What can hang from each mark:
zevem: fonin vesez
vesez: fonin nadibe zevem
fonin: mego vesez
mego: fonin
nadibe: vesez
sisuti: kadibo meri zevem
meri: sisuti

Each row was made from one small tree. The marks that hang from a mark follow it in brackets, in alphabetical order. Every link used is in the known rows. Write each row's tree.
Known rows:
mego[fonin]: [ 153,   -4,  -12,  316,   22,  146,  167, -162,   14,  125,  392,  146,
 -152,   37, -180,  200,  202,  322, -185, -208,  182, -149,  118]
nadibe[vesez[fonin]]: [ 247,  312, -156,  357,    8,  -70,  301,  190,  169,   40,   60,    0,
 -141,   92, -284,  -62,   29,   44, -166, -168,  175,  141,  467]
nadibe[vesez[fonin zevem]]: [ 256,  337, -245,  360,  -77,  -11,   83,  313,  279,  -33,  -26,  261,
   14,  -20, -326, -282,   -3,   59, -132,  -75,  113,  404,  361]
zevem[fonin]: [ 219,   64, -215,  228, -205,  105,   22, -285,  113,  -23,  205, -137,
 -109,  146,   -9,   34,  341,  495, -104, -109,  104,  -29,  109]
sisuti[kadibo zevem]: [-161, -138,  193,   64,  -63,  168,  450,  -50, -149,   19,  -64,  267,
  -66,   40,   47,  266,   86, -357, -301,  161,  162,   75,  -41]
zevem[vesez[fonin[mego] nadibe]]: [ 296,  -42,  -75,    3,  -21, -313, -385,   68,  148,  105,   40,  -10,
  -70,   19, -156, -413, -209,  -79,  429, -321,  -35, -162,  342]
vesez[fonin zevem]: [  30,  103,  -77,  348, -209,  124, -258,  180,  154,  -37,  119,  302,
   44,   73, -167, -122,   82,   49, -116,  -85,   92,  306,  197]
fonin[mego vesez]: [-210,   70, -130,  -19, -186,   29, -439,  -39,  202, -393,   -1,   53,
 -121,  249, -269,  473,  -51,   21,  175,  -67,  269, -527,  225]
mego[fonin[vesez[nadibe zevem]]]: [-101,  105, -189,   82,  134,   -2, -358,  165,  303, -159,   18,  255,
   65,  -90, -462, -128, -394,  162,  325,   -6, -113,  375, -115]
sisuti[kadibo meri]: [ 164, -110,  209,  187, -131,  269,  213,  -25, -104,  127,  149,   13,
    7, -138,   55,  431,  197, -128, -487,  154,  199, -182,  108]
sisuti[kadibo meri zevem[fonin[mego] vesez]]: [ 208, -165,  102, -222,  155, -184,  181,  -31, -280,  266, -187, -260,
  177, -158,  434, -213,  194,  -99, -222,   60, -217, -182, -138]
nadibe[vesez[fonin[mego] zevem]]: [ 316,  252, -192,  149,  -96, -191, -123,  298,  250, -119,  -84,  332,
   72,   23, -345, -193,  -24, -147,  -86, -184,  189,  125,  495]
sisuti[meri zevem[vesez]]: [-114,  127,  113,  -15,   47,  288,  163,   12, -248,  154,  120, -117,
  -60, -164,  378,  130,   62,  126, -181,  199,  -46, -189, -161]
sisuti[kadibo meri zevem]: [ -78,  -95,  330,   35,   40,  280,  373,   62, -307,  118,  -10,   94,
   25, -151,  238,  450,   57, -348, -437,  281,   72,   17, -134]
meri[sisuti]: [  37,  -69,   96,   59, -151,  222,  -38, -242,   23,  -10,  452,  -43,
 -153,   19, -154,  392,  188,  246,  -48,  -77,  268, -313,   98]
sisuti[zevem[vesez]]: [-204,   45,    2,  -14,  -40,  195,  258,  -50,  -88,   72,   72,   97,
 -191,   19,  158,  -93,   78,  162,  -24,   84,   78, -153,  -62]
meri[sisuti[kadibo zevem[fonin[mego vesez]]]]: [-246, -227,   82, -364,  182, -301, -102,  -81,  -29, -135, -216, -209,
  143,   94,  -20,  170,  -56, -279,  179,  -71, -114, -129, -182]
sisuti[meri zevem]: [-154,  130,  211,   40,   67,  396,   84,   27, -292,  -20,  169,   44,
  -42,  -78,  300,  540,   70,  -10, -318,  185,   88,  -69, -200]
zevem[fonin[mego] vesez]: [ 290,  -17, -293,  -43, -183, -160, -129, -301,  124,   80,  112, -209,
  -62,  123,   77, -291,  312,  463,  110, -236,   24, -458,  222]
sisuti[zevem]: [-253,   52,   84,   84,  -96,  279,  181,  -91,  -96, -120,  107,  208,
 -169,   98,   53,  359,   54,   16, -104,   92,  219,  -25,  -81]
sisuti[kadibo zevem[vesez[fonin[mego] nadibe]]]: [ 150, -240,  230, -161,  133, -414,    5,  194,  -67,  225, -304,  142,
   89,  -65,  -10, -467, -312, -654,  300, -146, -192,  109,  123]
mego[fonin[vesez[zevem]]]: [-259,  126, -172,  234,   45,  116, -217,  130,  238, -156,  137,  226,
   16,   17, -357,   30,  -79,  287,    6,  -46,    0,  140,  -56]

Which tree is each row?
[ 317,  -47, -254,  -76, -265, -113, -540, -123,  256, -239,  -34,  173,
  157,   30, -185, -334,  -64,  236,  281, -101,   -2,  193,   35]	vesez[nadibe zevem[fonin[mego]]]
[-264,   99, -210,  -55, -304,   81, -615,   70,  322, -475, -103,  298,
   63,  141, -304,  270,  -74,   11,  146,   52,  228, -247,  114]	fonin[mego vesez[zevem]]
[ 414,  -61, -263, -160, -103, -285, -274, -245,  191,   26,   34, -184,
  -44,   31,  -43, -462,  -46,  384,  416, -209,  -83, -212,  124]	zevem[fonin[mego] vesez[nadibe]]
[  85,  -60,  190,   28,  139,   98,  334,  -43, -306,  205,  -74, -128,
  136, -122,  340,  148,  188,  -71, -427,  176, -132,  243, -250]	sisuti[kadibo meri zevem[fonin]]
[ -15,  -89,  254,  -44,   93,  155,  440,   74, -287,  263,  -53,  -42,
   47, -240,  334,   53,   89, -232, -353,  256,  -69,  -76, -136]	sisuti[kadibo meri zevem[vesez]]
[ 266,   50,  -72,  171,  -37, -149, -146,   79,  164,  192,   99,  -92,
 -119,  -30, -161, -494, -192,  102,  339, -207,  -98,  121,  235]	zevem[vesez[fonin nadibe]]
[  53,  -23,   62, -157,  176, -286, -225,  146,   -6,   83, -145,   94,
  -29,   32,   27, -410, -345, -315,  505, -205, -162,   42,   86]	sisuti[zevem[vesez[fonin[mego] nadibe]]]
[-128, -272,  337,  -84,   29,  146,  390, -107, -199,  104,  126,  131,
    3,  -60,   14,  305,   66, -334, -145,   91,  134,    7, -110]	meri[sisuti[kadibo zevem]]
[-166,   88, -188, -176, -246,  -26, -736,  123,  373, -501, -184,  322,
   73,   43, -397,   71, -433,  -75,  469,   51,  112,    4,   42]	fonin[mego vesez[nadibe zevem]]
[-258,  -30,  -45, -143,  138, -203,   68,   43,   94, -138, -369, -114,
   58,   45,  -99, -145, -360, -230,  306,  168, -269,  478, -271]	sisuti[kadibo zevem[fonin[vesez[nadibe]]]]
[ 112, -337,   82, -339,   89, -303,  203, -211, -141,  250,  -32, -198,
  122,  -57,  197, -367,  179,  -53,  109, -140, -157, -219,  -92]	meri[sisuti[kadibo zevem[fonin[mego] vesez]]]
[-314, -149,   94, -219,  177, -136,  147,  -60,  -45,  -37, -115, -275,
   47,   46,  -13,   80,  -52, -100,   75,   58, -179,  172, -314]	meri[sisuti[kadibo zevem[fonin[vesez]]]]
[  56,  -82,  314,   89,  264,  -40,  319,  277, -292,  419,  -80, -137,
  103, -207,  320, -223,   10, -412, -259,   63, -243,  113,  -44]	sisuti[kadibo meri zevem[vesez[fonin]]]
[  29,  146,   41,   47,  135,  205,   53,  -81, -292,   32,   77, -207,
   23,  -31,  390,  222,  162,  258, -258,   90, -107,  142, -262]	sisuti[meri zevem[fonin]]
[  -7,  145, -299,   -7,  -34, -107, -320,  -93,  313, -245,  -69, -267,
  -85,  134, -258,  -45, -268,  369,  421,   -8, -135,  208,  -63]	zevem[fonin[vesez[nadibe]]]
[-260,   44,  110,  -67,  233,    2,   99,  110, -150,  -48, -254, -303,
  134,  -43,  223,  226,  -48, -123, -179,  259, -251,  235, -348]	sisuti[kadibo meri zevem[fonin[vesez]]]
[ 100,   23,  -24, -183,  115,  -63, -100,  -99, -258,  127,  -12, -292,
   84,  -77,  474, -125,  158,  210,  -22,   -5, -195, -274, -180]	sisuti[meri zevem[fonin[mego] vesez]]
[-351,  194, -165,  -26,   65,   24,  -65,  -39,   37, -273, -152, -180,
  -75,  217,   74,  121,  -83,  202,  156,   75, -111,  159, -260]	sisuti[zevem[fonin[vesez]]]
[ -75, -270,  258, -174,   95,   22,  449, -100, -152,  244,  101,    0,
  -14, -167,  104, -113,   98, -170,  -66,   74,  -36, -126,  -73]	meri[sisuti[kadibo zevem[vesez]]]
